Each row was made from one path, in order. Every step used is in the known rows, and no mark comes twice. Write each row's path.
In the rows, 128 means zero.
Known rows
tavekap > sironi > refa > nefo > riboror: [129 161 123 108  92 126 145 153 119  94 197  96  44 181 163  99 173 112
 126 138 138 127  84]
soso > sironi > refa > nefo > riboror > mebad: [156 150 119 145 120 120 125 124 133  83 144 116  93 177 165 107 162 110
 159 119 112 127  94]
mebad > tavekap > sironi > refa > nefo: [121 165 115 119 119 126 151 121 123 130 227 134  18 179 173  87 175 113
 133 137  97 195  99]
riboror > nefo > refa: [126 117 126 152  61 144 112 159 141 126  92 138 152 176 123  81 193 115
 100 129 162 132 144]
nefo > riboror > mebad > sironi > refa: [159 141 100 148  78 125 133 148 128  76  88 140 121 151 159 101 165  95
 111 161 117 117 114]
sironi > refa: [138 138 100 127 147 122 130 147 125 109 139 132 120 166 158  83 164 105
 115 144 122 143 124]
nefo > refa: [119 126 121 156  97 134 116 161 120  96 121 129 188 178 129 101 161 114
 109 117 141 128 143]
mebad > riboror > nefo: [136 129 106 157  82 131 121 149 130 183  88 129  89 169 128  96 183 102
  95 139 161 128 145]
riboror > mebad > tavekap > sironi: [119 164 114 161 111 129 138  93 129 133 168 178  93 153 152 102 138  94
 129 139 120 165 114]
riboror > nefo: [133 124 118 138  88 141 118 141 147 152  95 144 104 169 136  78 179 106
 106 143 156 134 136]
nefo > riboror > mebad: [134 147 115 151 104 131 120 135 137  80  81 141 159 159 143 121 136 103
 123 128 145 113 111]
soso > sironi > refa > tavekap > mebad: [150 141 109 156 137 109 127 108 119  89 212 130  91 191 150  46 180 105
 151 137 139 171  91]
soso > sironi: [134 136 124 153 141 121 114 133 120 147 154 135 136 179 138  79 155 102
 139 136 123 113 137]
tavekap > mebad > sironi > refa > nefo: [140 132 112 140  66 127 147 140 115 116 191 101  55 187 172  66 193 128
 115 133 125 176 112]
sironi > refa > nefo > riboror: [136 147 115 110 112 127 133 162 132  75 139  98  85 184 164 107 172 121
 127 127 123 142  96]
soso > sironi > refa > tavekap > mebad > riboror: [154 146  97 174 129  99 130 115 102 123 205 117  80 190 142  64 183 101
 142 133 142 164 100]
tavekap > sironi > refa > nefo: [129 148 114 125 100 128 148 130 116 126 214 106  38 182 166  89 177 106
 127 131 132 149 104]
soso > sironi > refa > nefo > riboror: [145 151 126 120 130 118 124 154 126  97 167  99  80 190 161  91 175 118
 151 131 110 124  98]
mebad > tavekap > sironi > refa > nefo > riboror: [120 179 124 102 111 123 148 145 127  96 208 124  28 178 170  96 173 118
 133 144 104 172  81]
tavekap > sironi > refa > nefo > riboror > mebad: [139 162 116 133  82 129 146 122 127  80 173 112  57 168 168 117 158 104
 134 125 141 130  80]
refa > sironi: [121 155 117 142 116 138 118 124 131 141 154 150 138 172 127  82 151 105
 110 122 167 129 100]
sironi > refa > nefo > riboror > mebad > tavekap: [137 165 108 130 122 126 135 124 147  66 126 144  76 168 175 120 157 121
 141 123  92 192  86]
riboror > mebad > tavekap > refa > sironi: [112 199 109 151 115 140 118  98 145 107 156 224 103 141 137 104 138 104
 118 116 146 189  70]
riboror > mebad > tavekap: [127 150 106 161 131 130 124 102 142 115 111 181 132 157 153 110 136 104
 129 129 105 182 126]
nefo > riboror: [124 147 124 125 117 128 119 165 130  92 105 124 146 172 139 105 148 110
 115 140 143 110 115]
sironi > refa > nefo > riboror > mebad: [146 148 107 135 102 129 133 133 139  63 114 116  96 171 169 124 157 113
 135 115 124 147  91]
riboror > mebad > sironi > refa: [160 129  90 164  85 128 135 125 124 110 107 151 112 151 163  94 167  89
 111 155 111 139 134]
refa > nefo > riboror: [122 143 128 125  89 136 124 156 132  90 123 100  99 192 147 117 158 122
 127 116 136 132 108]

Which path is each row?
[136 134 106 127 120 130 135 139 127 108 157 108  74 185 167  96 174 116
 127 121 117 167 116]
sironi > refa > nefo
[131 152 108 125 126 121 143 138 113 126 196 129  80 162 157  77 166  96
 114 153 138 127 112]
tavekap > sironi > refa
[133 143 121 151  79 139 124 128 140  79  99 117 113 178 152 134 145 114
 135 104 139 135 103]
refa > nefo > riboror > mebad
[147 136 113 163  56 135 124 143 129  92  75 143 137 158 142 114 153  96
 111 150 131 105 126]
nefo > riboror > mebad > sironi
[146 137 116 136 138 120 126 129 122 129 187 110  72 191 163  81 176 113
 152 124 104 146 119]
soso > sironi > refa > nefo
[139 129 105 176  55 128 126 118 130 142 135 126  64 188 123  73 197 105
 108 127 190 176 109]
refa > tavekap > mebad > riboror > nefo
[141 114 103 189  34 138 113 142 129 121  87 130 115 190 105 103 206  93
 103 120 172 155 138]
mebad > riboror > nefo > refa > tavekap
[143 143  87 165 111 109 138 124 108 100 176 115  82 183 146  79 178 105
 116 128 155 184  98]
sironi > refa > tavekap > mebad > riboror
[116 190 115 134 116 131 119 139 143  58 110 198 109 142 147 128 136 110
 123 133 123 169  84]
nefo > riboror > mebad > tavekap > refa
[158 133 101 154 141 115 119 113 124  95 171 141  91 189 144  68 180  85
 152 145 118 153 110]
soso > sironi > refa > tavekap
[113 169 128 114  82 139 121 171 130  66 138 127  70 178 144 126 159 121
 122 114 147 143  86]
tavekap > refa > nefo > riboror
[112 182 117 131 107 141 115 137 129 117 172 178 110 158 126  91 153 106
 104 121 177 141  78]
tavekap > refa > sironi
[148 141 112 137 163 112 122 138 119 131 169 133 115 172 155  69 168 102
 140 147 110 125 126]
soso > sironi > refa
[148 130  90 145 125 124 127 122 131  73 140 139  93 182 147  84 174  89
 129 142 129 173 108]
sironi > refa > tavekap
[130 122 113 171  54 135 115 168 123 156  83 123 140 174 115 101 193 111
  89 123 166 124 153]
mebad > riboror > nefo > refa
[123 130 108 194  62 121 124 137 103  89 157 112 148 196 116  98 179 114
 110 101 174 168 117]
nefo > refa > tavekap > mebad > riboror
[125 143 117 170  46 142 111 151 129 173 112 138 143 171 103  87 194 111
  84 112 197 122 119]
mebad > riboror > nefo > refa > sironi
[128 137 115 160  75 125 129 143 124 177 131 118  91 171 134  72 185 123
  94 130 183 145 125]
tavekap > mebad > riboror > nefo
[114 157 118 132  90 142 124 146 127  99 157 138  61 178 147 117 161 116
 122 108 141 166 106]
tavekap > refa > nefo
[120 126 119 175  69 130 121 129 120  57 163 126 164 197 124  78 177 118
 120 107 170 175 109]
nefo > refa > tavekap > mebad
[127 133 112 162  96 127 127 110 126  83 167 132 112 193 135  71 165 109
 127 121 164 178  98]
refa > tavekap > mebad
[152 134  91 160  78 119 134 124 129 125 149 124  46 181 140  62 211 105
 107 138 176 186  98]
sironi > refa > tavekap > mebad > riboror > nefo
[123 131 119 173  56 136 126 126 113  82 178 133 125 192 116  94 174  88
 121 125 163 141 116]
nefo > refa > tavekap > sironi
[112 212 118 133 107 139 116 122 149  75 140 213 113 140 135 115 136 109
 118 123 153 166  50]
nefo > riboror > mebad > tavekap > refa > sironi
[128 130 120 156  68 128 134 144 113 132 160 126 116 175 146  63 171 118
 102 146 143 140 129]
tavekap > mebad > sironi
[146 133 118 163  28 142 129 135 131  90  93 119  92 178 151 126 164 106
 124 128 124 126 119]
refa > nefo > riboror > mebad > sironi
[170 133  90 164  57 129 130 123 133  42  91 148  94 168 148 102 175  78
 124 158 124 146  97]
nefo > riboror > mebad > sironi > refa > tavekap
[123 160 121 146  98 135 127 117 148  80 112 146  95 176 159 132 144 121
 142 112 105 180  99]
refa > nefo > riboror > mebad > tavekap
[117 174 129 144  77 134 140 109 135 101 168 144  58 171 158 125 145 110
 141 120 120 164  87]
refa > nefo > riboror > mebad > tavekap > sironi
[117 151 126 170  40 136 119 146 124 168 157 128 146 174 108  64 195 130
  83 103 219 139  99]
tavekap > mebad > riboror > nefo > refa > sironi
